Known rows, with every step that occurs
lupa > nimizaz > sovek: [ 10 -17   6 -25  16  18  12  -9  12  18  -3  -2 -20   0  -2  17  -5 -23
  -9  11  -1  11  21  -3  -1  17 -22   0   4 -32   4   3  -5   9  10   6
  -5 -27   8   6  19   4 -14 -19  13  -6  -6 -13 -11  -7]
nimizaz > sovek > zita > lizap > rebut: [ 32   2 -20  11  -1  -4  10  -9 -12  20  -8  -9   5 -25  -5 -12  10   6
 -12 -15 -11 -37  -1   3  -2 -12 -16   8  41   5  20 -20  -3  22  23 -35
  25  -6   3   0  22  -6 -11   8 -14  13   9   1  48  -5]
sovek > fegu: [-37 -20 -13  -8 -28  30  13  25   4  -9 -14  -2  25   8  -3   4   6   2
   4   6  12 -21  14 -34 -27  -9  -1 -11 -17 -11 -11  14   4  -4 -16  12
  -3   1 -10 -18   2   1 -19 -12  22   9  -5  24  -2  27]
sovek > zita > lizap > rebut: [ 24  -1  -6   7  -6 -14   8   0 -42 -12 -10  -6  22 -15  -3 -29   2  11
 -11  -9  -3 -31   1   1 -10 -22  -2   4  18  25  28 -17   2  18  20 -22
  15   1   2 -12   5  -8  -2   7  -6  11  13  22  56  16]
tebag > ridib > rebut > nimizaz: [-27   1  -7 -11  -7   5 -31  12  10  -5  12  11   0  -1  39   9  35  13
  32   7  -3  -4  12 -11  21  -4  15   3   9   9 -25   7  13 -17 -19   6
   4   7  11  14 -20 -17  -9  13   0 -31  -9   3  -8  -5]
sovek > zita > lizap: [ 11 -27   1   4   6 -17  22   7 -23   0  -5   5  25  -8  -6 -15  -8   9
  -4   7  -6 -28 -13  -9 -19  -2   7  19  13   7  24 -23   5  13   4 -16
  17  -3  -7  -7  -4  15   2 -11  15   9  -2  18  34  19]
fegu > sovek > nimizaz: [  4  -8  14  14 -52  11  11   6  -2  -3  -9 -27   3  24 -32   5 -26 -19
 -15 -21  21  13  16 -17  -3  18 -16 -13   3 -11 -28  14 -11  -9 -17  -3
   8 -20 -28   3  -9  -7   5 -22   5   2   5  20   7  13]
tebag > ridib > rebut: [-21 -16 -13 -24 -26  -5 -13   9   6 -20   2   7  10  -9  19   3  17  -1
  16   9   8  -5  16 -19 -12   0  21 -15  10   3 -12  11  19 -31 -22 -10
  -2   4  -1  15 -17 -14 -19  -3  14 -20   2 -10  -1  -9]
nimizaz > sovek > zita > lizap > rebut > ridib: [ 17  10 -34  24 -16 -14   3  -3 -24  22  15   8  -9 -41  -9 -30   9  10
   3   8 -18 -26 -11   3   3 -28   2   7  34   1  -3 -28  -5  25  22 -46
  16   5   6   3  27   8 -23  22 -19   2  14   3  39  -9]
zita > sovek > nimizaz > lupa: [  7 -13  51   2 -17   6   6  10  18   3   6 -16  16  37 -11  17 -33 -12
 -12 -32  14  12   8  19   1  21  13   5   8 -35  14   4   5 -10  49   1
  -9 -10 -26  14 -33  13   7 -37  17  20  -8   9  12  17]
tebag > ridib > rebut > nimizaz > sovek > fegu: [-45  18 -16  -2 -16  19 -13  24  59  16  14  10 -10 -17  42  12  44  22
  33   0  -9 -33  14   0  30  -5   6   4  21  -2 -53  10   0  -1 -11   5
  10  15   2   5   7 -34 -30  16 -17 -27 -14  -1 -16 -31]
lizap > rebut > nimizaz > sovek: [ 15  15 -20   5 -10  29 -23 -12   7  30   4 -20 -20   5  14   9  33   4
  25 -10 -20  -3  14  -8  31  -4 -38  -2  12 -26  -5  -5 -10  14  19 -18
  20  -9  16   2  28 -18 -12  18 -14  -5  15   2  22   1]
zita > lizap > rebut > nimizaz: [ 11  32 -24  14  12  17 -29  -7 -37  -3 -11  -8   2  -7  12 -19  19  -1
   8 -14 -14 -14   1  11   8 -16 -11   6  -4  13  12   3   4  20  16   0
  16  -4  18  -9  13 -30   4  20  -8   1   1  31  19  27]
fegu > sovek > zita > lizap > rebut > nimizaz > lupa: [ 38  24  44  11  39   5 -22 -28   4   9   0 -14  11 -11 -10 -22 -10  14
  -6   0   8 -23 -32   6  28  -9 -15  31  33  14 -30 -33 -11  23  26  -4
  36   3 -22  22  -6 -18  21  24 -16  26  22  39  42  13]
ridib > rebut > nimizaz > sovek: [ -9   4  -6  -1   7   6 -23   4  34  22  17   5 -19   5  21  26  34   7
  30 -15 -23  -7  14   4  15   4 -24  10   3 -28 -14   7  16  -6   1   3
  20 -13  17   8  15 -16 -22   3 -18 -34   3 -12   7  -1]
sovek > zita > lizap > rebut > ridib > tebag: [  0  17 -26   1 -15 -37   3 -10 -31   7  -8  -5 -17 -41   6 -36  23   9
 -17   6  -2   1 -24  -7  -1 -34  16 -12   1  31   2 -14   5  -4  16 -33
  12  19   2   3   6  10   9  42 -16  -8   7  15  25  -6]
zita > lizap > lupa > nimizaz > rebut > ridib: [ -1  33 -15  18  41  -9   9  -7 -34 -30   5  39  -6 -10 -17 -18 -19  -8
 -11  33  -1  23 -15  25 -22 -15  30   1 -22  32   2  12  -4  17 -21  20
 -31  21  22   0   1  11  12  21   4  10 -18  -6 -55  -9]
fegu > sovek: [  1 -28   8 -23 -20   8  -2   9   8   5 -16 -23   7  10 -18   4  -7 -18
  -3  15  25  11  -4 -32 -32  21 -34  -3  -4 -25 -25   0  -3  -9 -22  -8
  26 -14 -24   6  13   7   9 -18  21  21  14   7  11  25]
lupa > nimizaz > rebut > ridib > tebag: [-19  12  -8 -20  16 -21  -5 -16  -9   0 -10  13 -37  -5  -7 -13   3   0
   1  30  12  51 -28  -6  13   0   9 -18 -47  10   0   9  -2 -18 -18  13
 -31  21   8   2  -3  32  16  19 -18 -35  -1 -26 -45 -31]
fegu > sovek > zita > lizap: [ 11 -16  21  -4  -4 -16  16   6  -9   4  -9 -12  24 -14 -18 -23 -17  -1
 -19  12  19 -25 -15 -14 -23   1 -19  21  16   6  -9 -29 -11  19 -10 -11
  23 -12 -26   4   7   9  20 -12   3  33  12  27  34  20]
tebag > ridib > rebut > nimizaz > lupa: [-22  -8  27 -21  23  18 -30 -13  23  -2  25  19  11   7  31  14  25  13
  36   8   8  -9  -4 -11  29   1  16  15  18  -5 -27  -7  33 -20   4   6
  -3  18  -9  35 -43 -16 -14  17  17 -24  -2  10  -8   0]
ridib > tebag: [ -8 -22  -7 -44 -26  -2   4  -3   1   8 -26 -24 -10   5  10   7  18  -7
  -5   1   8  22  -2 -26 -10  11 -11 -21 -29 -19  13  -1  17 -30  -9   0
  10  -7 -18   1  -2  18   0  -5  26 -11  -4   4   0   6]
sovek > nimizaz > rebut: [-10   3  -6  28 -38  10   7   5 -27 -17  -2  -2  11  36 -24   6 -23   1
   6 -20  12  14  11  -7   9  10  -6 -18 -15   1  12  15  -3  -7 -12  -1
 -23  10  -7 -11 -24   1   5 -10 -19 -13   6  -7 -10  -2]
lizap > zita > sovek: [ 18 -30  -4 -35  -7 -14   0  14   9 -13  -3 -19  23  11  14  10  -4  -6
 -18 -17  10 -30  -7  18 -34  11  16   6   6 -18  30   1   3 -13   3   1
  16 -29 -21 -15   7  10  20 -38  12  38  14  -5  23  11]
ridib > rebut: [ -8 -19  -5 -10 -14  -4 -17  16   3 -12  -2   9   9   5  -2   7   2 -17
  19  -9   1   4  18 -17 -30   0   2 -10 -18  -7   8  12  27 -28  -9  -6
   2 -15   5  -7  -5  -7  -7 -14   5 -21   9  -5  11  11]
lupa > nimizaz > rebut > ridib: [-19   2  -6   2  21  -5  -6   1 -30 -16   7  25  -3  -1 -18  -8 -10  -3
  22  37   6  35 -16  -9   0  -8   6  -9 -35  13   0   9 -13   7 -18  10
 -31  15  24  -5   5  25   5   7  -5 -21  19 -28 -43 -21]

Rows
[-25   3 -13 -10  -5   6 -28   5  39  20  20  10 -18 -10  36  22  45  19
  27  -3 -18 -15  10  -1  33   2   0   7  30 -11 -32  -1  10  -5   2 -11
  15   3  16  22  -2 -16 -26  18  -9 -32  -8 -18  -6 -25] | tebag > ridib > rebut > nimizaz > sovek
[ -4  -6  35  -3  38  17 -29 -18  21   3  16  18   4  23  12  13  15  -2
  36 -14  -6   0  -4  -7  14  -2   4   9 -16 -16  -8   5  31 -22  10  15
   3   1  -4  15 -26 -11  -4   7   4 -21   5   2   2  12] | ridib > rebut > nimizaz > lupa
[-40 -12   6 -10 -28   8   8  46  34   1 -15 -12  30   5   9   2  -9  -5
  -6 -10   9 -12  14   2 -35   8   1   5 -12 -10   0   9  -7   6   8   4
  -4 -10 -15 -26  16   8   6 -33  14  30   2   9  13  23] | zita > sovek > fegu
[ 28  18 -11  25  22 -22  10 -19 -23  16   2  12 -20 -45  -9 -28  -1  -7
 -12  18 -21  -6  -8  24  13 -28   5   5  30  20   0 -16 -20  38  31 -27
   4   2  31   3  27   4 -19  20 -14  -8   7  -2  17 -15] | lupa > nimizaz > sovek > zita > lizap > rebut > ridib
[ 10 -24  35  12  -7  28  14 -10  -5  -3  -1  -6  15  46 -15  17 -26 -11
   1 -20  14  13   5 -17  14   8   7  -8   4 -26   4   3  19 -16  20   5
 -16   2 -22   9 -49   4  -8 -12  30   1  -6  21   7  18] | sovek > nimizaz > lupa
[  5  24 -27  28 -33 -22  -5  15 -13 -20  23  -5   6  13 -11  -6 -21   8
  -3 -17  20  -6 -22  41   3  -1  38  -7   4   8  17  12 -22  -3  -4 -10
 -15  -2  -2 -20 -10  10  28 -11 -35  18  28 -19 -11 -17] | lizap > zita > sovek > nimizaz > rebut > ridib
[  7  23  -3   7  33  21  38  -7  26  -6 -11   7  -5 -26  -2  -2 -14 -17
 -38  10 -19 -17  12  21 -19  -7   8   5   2  23 -19  11  -6  21  -4  42
 -12  -1   6  -9  22 -23 -22   7  26  32 -45  21 -42  -6] | zita > lizap > lupa > nimizaz > sovek > fegu
[-30 -16 -25 -33 -22  -4   2   7 -15  13  -6  -6 -26  -4  11  -2  25   2
   9  22   8  33 -15 -33 -15  -5   9 -18 -34 -22  -7  -2  15 -32 -14 -10
   3   9 -11  13   2  30  -3  17  22 -24  -5   2  -8  -2] | rebut > ridib > tebag
[ -3  17  13  27 -41   2   0   5  -6 -17 -12 -18   6  24 -45  -4 -36  -1
  -3 -13  33  18  -4 -16   7  25 -18 -14  -9   2 -24  13 -12  -1 -24  -4
 -10  -1 -24  -9  -9  -9  18 -12 -28  12  19 -10  -4 -10] | fegu > sovek > nimizaz > rebut
[-18 -11   7  -7   8  35  27   6  35  13 -11   1   1 -11  -1  16   1 -10
  -7  12   0 -10  19 -12  -5   5 -12   0  -5  -9 -16   9  -9  16  -2  31
  -6  -4   9  -7  23  -1 -30 -13   8  -6  -9   7 -18 -12] | lupa > nimizaz > sovek > fegu
[ -9  23  -5 -11  16 -14   0 -28   0 -16  -7  12 -34  -9   3  -3  -9 -13
 -17  35   1  54 -10  -3   0   4  13 -25 -41  19  -7  18  -1 -30 -25  18
 -40  29   5   7  -6  18  17  33   0  -4 -12 -33 -67 -33] | lizap > lupa > nimizaz > rebut > ridib > tebag
[ 24  -2  -4  -4 -33  -9  16  11   5 -14   5 -29  19  22   9  10 -20   0
 -32 -35   7 -20  11  30  -8  11  27  -3  15  -8  27  21  -4 -19   7  13
   5 -24  -7 -23 -12  -5  22 -35   5  27   3   5  16  14] | lizap > zita > sovek > nimizaz
[ -8  -9  15  -4  24   4  -5  -2 -11 -16  -9   9   5  10 -16   2 -17 -11
  -2  21  15  19   1  -4   0   8 -11  -4 -33  10  18  12  -9   0 -13  19
 -23  -1  14  -1  -5  10  13 -11  -8 -14  14 -19 -20  -5] | lupa > nimizaz > rebut
[  9 -48   8  -7 -14   2  18   6  19  27   5  -9   9  -2  -3  12   7  11
  12  -2  -6 -25   4 -23   2  10 -29   2  31 -38  11 -26  -4  -1   3 -25
  19 -14 -19   5   3  23 -14 -14   7   9  14 -12  32   2] | nimizaz > sovek > zita
[ -6 -12  13   9 -47 -10   1  28   8  -5  -1 -18  15  23  -3  12 -25 -15
 -14 -32   4  13  28  18  -4   8   8   0   1 -19  14  22 -12  -4  23  -8
  -6 -16  -7  -9  -1   6  12 -37   8   7  -6   3  18  20] | zita > sovek > nimizaz
[-34  30  -7  11 -50 -37  -7  20   4   7   0  -7 -24   5 -11  -9  -9   4
   0 -16  14  48 -17  25  22  11  20 -19 -28   2   1  11  -2 -15  15 -14
 -26  18  -5  -6  -8  23  26   3 -34 -14   3 -25 -20 -26] | zita > sovek > nimizaz > rebut > ridib > tebag
[ 28   7   6 -13  43   4  24 -12 -23 -28 -20  10   1  -7   0  -1 -25 -24
 -38  18 -15   8  19  15 -26  -6  19   6 -11  25  12  15   4   5 -10  38
 -16  -5  16  -1  -2  -8   8  -2  38  25 -38  18 -23  24] | zita > lizap > lupa > nimizaz
[ 10  18   9  30  46 -31  25 -16 -27 -26  15  45   6 -16  -5 -26 -25   8
 -17  36 -12   9 -14  16  -3 -25  29  12  -3  47   7  -9 -19  21 -24   4
 -31  22  19  -8 -15  13  19  24  -2   9  -7 -14 -29 -19] | sovek > zita > lizap > lupa > nimizaz > rebut > ridib
[ 15  21   8   4  54  -1   9 -17 -27 -38 -12  19   8  -8 -14  -5 -31 -10
 -31  16   1  11   1  23 -24   4   9   4 -24  40  21  10   0   9 -17  28
 -32  11  15  -9  -6  -7  16   7  12  23 -24  -4 -47  -6] | zita > lizap > lupa > nimizaz > rebut
[  6   3  13   0  28  10   9 -13  -4 -30  -5   9   4  14 -18  10 -26 -13
 -18  22   1  23  15  -6 -14   6  -1  -8 -30  11  11  18  -9 -11 -24  28
 -41   9  10  -6 -11   6  17   2   7  16  -2 -23 -46  -6] | lizap > lupa > nimizaz > rebut
[  1  -8  19  13   5 -13 -10   3  43  37  23   9 -14   0  23  14  24  23
  29 -18 -30 -23  10  -3  28   1 -23  14  21 -14 -10 -10   0   1   1 -15
  23  -4   9  -2   4  -3 -17   7 -30 -25   7 -17  28 -13] | ridib > rebut > nimizaz > sovek > zita
[ -6 -11  -7  -6   8  26 -10   6  21  29   4  -9 -13  11  23  19  29   9
  28  -3 -14  -4  10 -11  17  14 -39   7   2 -42 -12 -13  -3  14   5   0
  21 -15   5   6  17   5 -15  -6   8  -8  -3   0   1   6] | rebut > nimizaz > sovek
[  1  47 -18  -7  33 -27   9 -30 -17 -24  -9  19 -36 -27  -7 -17  -5  -6
 -29  35   1  44 -22  18 -10  -7  34 -12 -40  43   2   4   0 -14 -13  30
 -38  30  17  11  -1  11  17  39   1  -2 -33 -13 -67 -30] | zita > lizap > lupa > nimizaz > rebut > ridib > tebag
[ 26  10  33  14  49  10 -13 -33 -15   1   1   3  17   2  11 -14  10  17
  10  -4 -12 -29 -18   4  30 -22   5  28  28  14   3 -30   6  15  38  -4
  16  12  -7  12 -22 -13  11  26  -6   4  11  33  44  18] | sovek > zita > lizap > rebut > nimizaz > lupa
[ 15  16  -9  15 -26 -23   1   5  -1 -27  11 -19  21  20 -10   4 -28   7
 -26 -31  19 -14  -7  43   1  18  22  -3   5   9  25  17 -13 -12   4   3
 -11 -16 -13 -26 -15  -4  32 -28 -34  23  18 -23   5 -11] | lizap > zita > sovek > nimizaz > rebut
[  8 -20   0  -2   5  -8  20  11   1  20  -3   0   7 -15   4  -2   5  14
  -5  -1 -12 -37  -6   1 -10   6  -6  22  30 -17  22 -31   2  25  15 -18
  24 -15 -13   6  20  10 -14 -18   9  15  -9   2  29   2] | nimizaz > sovek > zita > lizap
[-20   2   1   2   5   4 -28   9  15  -1   8  16  -3  16  15  16  20   3
  35 -18 -19   3   9  -6   6  -3  -8   1 -17  -3 -10  20  14 -11 -17   5
  11  -7  17  -3  -2 -12   2   4 -14 -32   2   2   5  19] | ridib > rebut > nimizaz
[ 23  36 -31  12  13  14 -20  -7 -16  22   3 -13 -20 -11  10  -8  35   6
  11 -19 -20 -17   0  18  20  -9 -18  14  16  -7   1  -8   5  31  26  -9
  31  -5  13   0  33 -26 -14  17 -16  -3  -3  10  16   4] | zita > lizap > rebut > nimizaz > sovek
[ 23 -41  30 -10  19  -5  25 -11  19  23  -1  -7  -5 -12  -1  15  -7  -4
  -8   6 -11  -9  17  -9  10   7 -19   9  21 -10   8 -19 -16   7  11  -5
  -1 -17   5   8   5  20 -11 -21   8  -3   4 -21  10 -10] | lupa > nimizaz > sovek > zita
